Each row was made from one path, in order. Every step used is in the known rows, and no mark comes twice. Write each row's path.
Known rows
gusav folugif gakubem tovo: [ 0.07 -0.08 -0.22 -0.02 -0.08  0.03 -0.30  0.23 -0.30  0.15  0.07  0.00
  0.17  0.21 -0.01  0.12  0.39  0.05  0.02 -0.11]
folugif gakubem lugon gusav tovo gelodi: [ 0.02 -0.02 -0.30  0.11  0.13 -0.09 -0.28  0.14  0.74  0.10  0.03  0.00
  0.38  0.27 -0.06  0.07  0.68 -0.08  0.10 -0.27]
vage gakubem lugon gusav tovo gelodi: [-0.07 -0.01 -0.42  0.24  0.13 -0.07 -0.28 -0.21  0.81 -0.08  0.16 -0.07
  0.28  0.17 -0.05  0.13  0.60 -0.09  0.12 -0.11]
gusav folugif gakubem lugon: [ 0.06  0.06 -0.21  0.12  0.02 -0.01 -0.27  0.43  0.07  0.09 -0.03 -0.04
  0.16  0.24 -0.09  0.10  0.71  0.07  0.02 -0.11]
gusav lugon gakubem tovo: [ 0.06 -0.11 -0.14  0.11 -0.09 -0.08 -0.22  0.05 -0.33 -0.01 -0.31 -0.10
  0.16  0.30 -0.06 -0.02  0.24  0.06  0.08 -0.07]
gelodi tovo gakubem: [-0.10 -0.21 -0.11  0.03 -0.01 -0.07  0.02 -0.12  0.36  0.13  0.02  0.05
 -0.05  0.20  0.05  0.28  0.16 -0.10  0.03 -0.22]
vage gusav folugif gakubem tovo: [ 0.06 -0.03 -0.25  0.17 -0.03  0.06 -0.28 -0.03 -0.39 -0.22  0.08 -0.01
  0.26  0.14  0.00  0.17  0.35  0.04  0.02 -0.11]
folugif gakubem: [ 0.08  0.03 -0.13 -0.08  0.03  0.06  0.00  0.07  0.00  0.15 -0.20  0.05
  0.15  0.06 -0.01 -0.02  0.46  0.00 -0.01 -0.13]
lugon gusav tovo gelodi: [-0.04 -0.09 -0.14 -0.01  0.07 -0.07 -0.19  0.03  0.47 -0.10  0.25  0.06
  0.22  0.13  0.05  0.07  0.10 -0.06  0.08 -0.15]
lugon gusav folugif gakubem: [ 0.07 -0.03 -0.29  0.02  0.06  0.03 -0.18  0.59  0.09  0.14  0.01  0.03
  0.32  0.19 -0.06  0.13  0.56  0.08  0.04 -0.17]
tovo gakubem lugon gusav folugif: [-0.02 -0.06 -0.23  0.22  0.05 -0.15 -0.25  0.59  0.50  0.21  0.12 -0.05
  0.16  0.49 -0.14  0.45  0.25  0.01  0.11 -0.21]
gusav folugif gakubem lugon koto: [ 0.18  0.03 -0.33  0.20 -0.01 -0.03 -0.13  0.42  0.30  0.13 -0.15 -0.14
  0.15  0.20 -0.16  0.05  0.80  0.08  0.08 -0.16]
gelodi tovo: [-0.11 -0.19 -0.07  0.13 -0.02 -0.03  0.01 -0.12  0.23 -0.03  0.08 -0.07
 -0.05 -0.06  0.04  0.00  0.15 -0.03  0.00 -0.06]
vage gusav folugif gakubem lugon koto: [ 0.16  0.07 -0.36  0.39  0.04  0.01 -0.11  0.18  0.22 -0.26 -0.16 -0.13
  0.24  0.12 -0.16  0.11  0.74  0.08  0.08 -0.15]
lugon gakubem: [ 0.10 -0.02 -0.03  0.07  0.03 -0.03  0.04  0.14 -0.04 -0.02 -0.20 -0.05
  0.11  0.12 -0.06  0.02  0.38  0.01  0.03 -0.09]
folugif gusav: [ 0.00  0.01  0.03 -0.20  0.08  0.06 -0.01  0.10  0.10 -0.30 -0.11  0.05
  0.25  0.05 -0.02 -0.01 -0.06  0.01  0.06 -0.09]
gelodi tovo gakubem lugon koto: [ 0.00 -0.20 -0.26  0.35 -0.03 -0.18  0.07 -0.05  0.83  0.20 -0.14 -0.14
 -0.06  0.25 -0.12  0.24  0.38 -0.10  0.14 -0.26]
gakubem tovo gelodi: [-0.02 -0.12  0.01  0.01 -0.07 -0.08 -0.17 -0.04  0.09 -0.01  0.09  0.03
  0.03  0.06  0.08  0.01 -0.27 -0.14  0.06 -0.09]
gakubem lugon koto: [ 0.10  0.01 -0.14  0.32 -0.02 -0.10  0.04  0.06  0.49  0.08 -0.15 -0.21
 -0.01  0.06 -0.17 -0.03  0.23 -0.01  0.08 -0.05]
gelodi tovo gakubem lugon gusav: [-0.13 -0.24 -0.25  0.35  0.08 -0.21 -0.06  0.15  0.89  0.26 -0.02 -0.13
  0.11  0.33 -0.12  0.32  0.26 -0.10  0.11 -0.28]
gelodi tovo gakubem lugon: [-0.13 -0.19 -0.15  0.25  0.01 -0.17 -0.08 -0.05  0.64  0.18 -0.02 -0.06
 -0.04  0.28 -0.05  0.28  0.27 -0.11  0.07 -0.21]
folugif gusav tovo gakubem lugon: [-0.04  0.00 -0.13 -0.11  0.11 -0.03 -0.24 -0.15  0.47 -0.15  0.06  0.07
  0.31  0.50 -0.09  0.36  0.28 -0.02  0.14 -0.25]
lugon gakubem tovo gelodi: [ 0.09 -0.12 -0.03  0.07 -0.04 -0.12 -0.12  0.08  0.05 -0.04 -0.09 -0.03
  0.14  0.17  0.02  0.03  0.11 -0.12  0.09 -0.18]

Which path is each row?
[ 0.07 -0.12 -0.06 -0.14  0.00 -0.06 -0.27  0.28 -0.03 -0.43 -0.41  0.07
  0.42  0.35  0.00 -0.05  0.10 -0.03  0.17 -0.27]
folugif gusav lugon gakubem tovo gelodi
[-0.02  0.03 -0.39  0.36  0.11 -0.07 -0.08 -0.03  0.61  0.09 -0.08 -0.20
  0.21  0.09 -0.17  0.05  0.47 -0.03  0.08 -0.02]
vage gakubem lugon gusav
[ 0.09 -0.12 -0.06  0.16 -0.05 -0.08 -0.08 -0.02 -0.17  0.07 -0.09 -0.14
  0.13  0.17 -0.08  0.06  0.19 -0.02  0.06 -0.08]
lugon gakubem tovo
[-0.02 -0.07 -0.25  0.07 -0.03 -0.02 -0.15 -0.33  0.18 -0.06  0.03  0.00
  0.06  0.01  0.07  0.02  0.11 -0.16  0.07 -0.06]
vage gakubem tovo gelodi
[-0.13 -0.24 -0.30  0.36  0.04 -0.18 -0.24  0.44  0.72  0.17  0.22 -0.10
  0.13  0.42 -0.10  0.44  0.40 -0.03  0.13 -0.26]
gelodi tovo gakubem lugon gusav folugif
[-0.06 -0.06 -0.18  0.20  0.09 -0.14 -0.28  0.06  0.74 -0.05  0.25 -0.07
  0.24  0.22 -0.05  0.09  0.21 -0.07  0.12 -0.14]
gakubem lugon gusav tovo gelodi
[ 0.03 -0.01 -0.37  0.17  0.11 -0.05 -0.23  0.05  0.51  0.21  0.03 -0.10
  0.37  0.29 -0.16  0.09  0.75  0.03  0.08 -0.17]
folugif gakubem lugon gusav tovo
[ 0.00 -0.06 -0.16  0.07  0.02 -0.05 -0.18  0.51  0.11 -0.02  0.21 -0.03
  0.17  0.14 -0.05  0.16  0.11  0.08  0.05 -0.05]
lugon gusav folugif
[ 0.06  0.00 -0.27  0.23  0.11 -0.08 -0.09  0.36  0.52  0.29 -0.24 -0.13
  0.31  0.17 -0.19  0.02  0.56 -0.01  0.06 -0.18]
folugif gakubem lugon gusav
[-0.04 -0.03 -0.05 -0.10  0.01  0.00 -0.21 -0.20  0.21 -0.16  0.27  0.13
  0.08  0.08  0.12  0.04  0.12 -0.06  0.04 -0.09]
gusav tovo gelodi
[ 0.07 -0.10 -0.09 -0.10 -0.01 -0.03 -0.22  0.17 -0.27 -0.32 -0.43 -0.05
  0.39  0.36 -0.08 -0.02  0.18  0.08  0.14 -0.17]
folugif gusav lugon gakubem tovo
[ 0.08  0.00 -0.07 -0.16  0.07  0.04 -0.11  0.32 -0.13 -0.43 -0.50  0.04
  0.39  0.29 -0.07 -0.06  0.36  0.11  0.11 -0.18]
folugif gusav lugon gakubem
[ 0.08  0.00 -0.10  0.06 -0.02 -0.03 -0.10  0.23 -0.24 -0.11 -0.40 -0.02
  0.14  0.25 -0.05 -0.05  0.42  0.10  0.05 -0.08]
gusav lugon gakubem
[-0.03 -0.07 -0.18  0.02  0.06 -0.03 -0.14 -0.10  0.25  0.02  0.25 -0.04
  0.22  0.13 -0.05  0.11  0.18  0.04  0.06 -0.05]
lugon gusav tovo
[ 0.04  0.08 -0.24  0.30  0.08  0.04 -0.25  0.17 -0.01 -0.27 -0.03 -0.06
  0.26  0.17 -0.09  0.16  0.66  0.06  0.01 -0.11]
vage gusav folugif gakubem lugon
[-0.01 -0.05 -0.16  0.24  0.09 -0.17 -0.07  0.29  0.69  0.31 -0.09 -0.07
  0.16  0.40 -0.16  0.33  0.13 -0.08  0.11 -0.22]
tovo gakubem lugon gusav
[-0.06 -0.04 -0.20  0.25  0.07 -0.11 -0.24 -0.06  0.52  0.08  0.24 -0.17
  0.22  0.22 -0.14  0.12  0.31  0.03  0.09 -0.04]
gakubem lugon gusav tovo
[ 0.05 -0.08 -0.10  0.23 -0.01 -0.08 -0.25 -0.09 -0.19 -0.49 -0.32  0.00
  0.27  0.24  0.03  0.01  0.09 -0.04  0.10 -0.17]
vage gusav lugon gakubem tovo gelodi
[-0.04 -0.02 -0.15  0.08  0.03 -0.10 -0.23 -0.27  0.39  0.16  0.16  0.01
  0.05  0.45 -0.06  0.37  0.34 -0.03  0.08 -0.15]
gusav tovo gakubem lugon
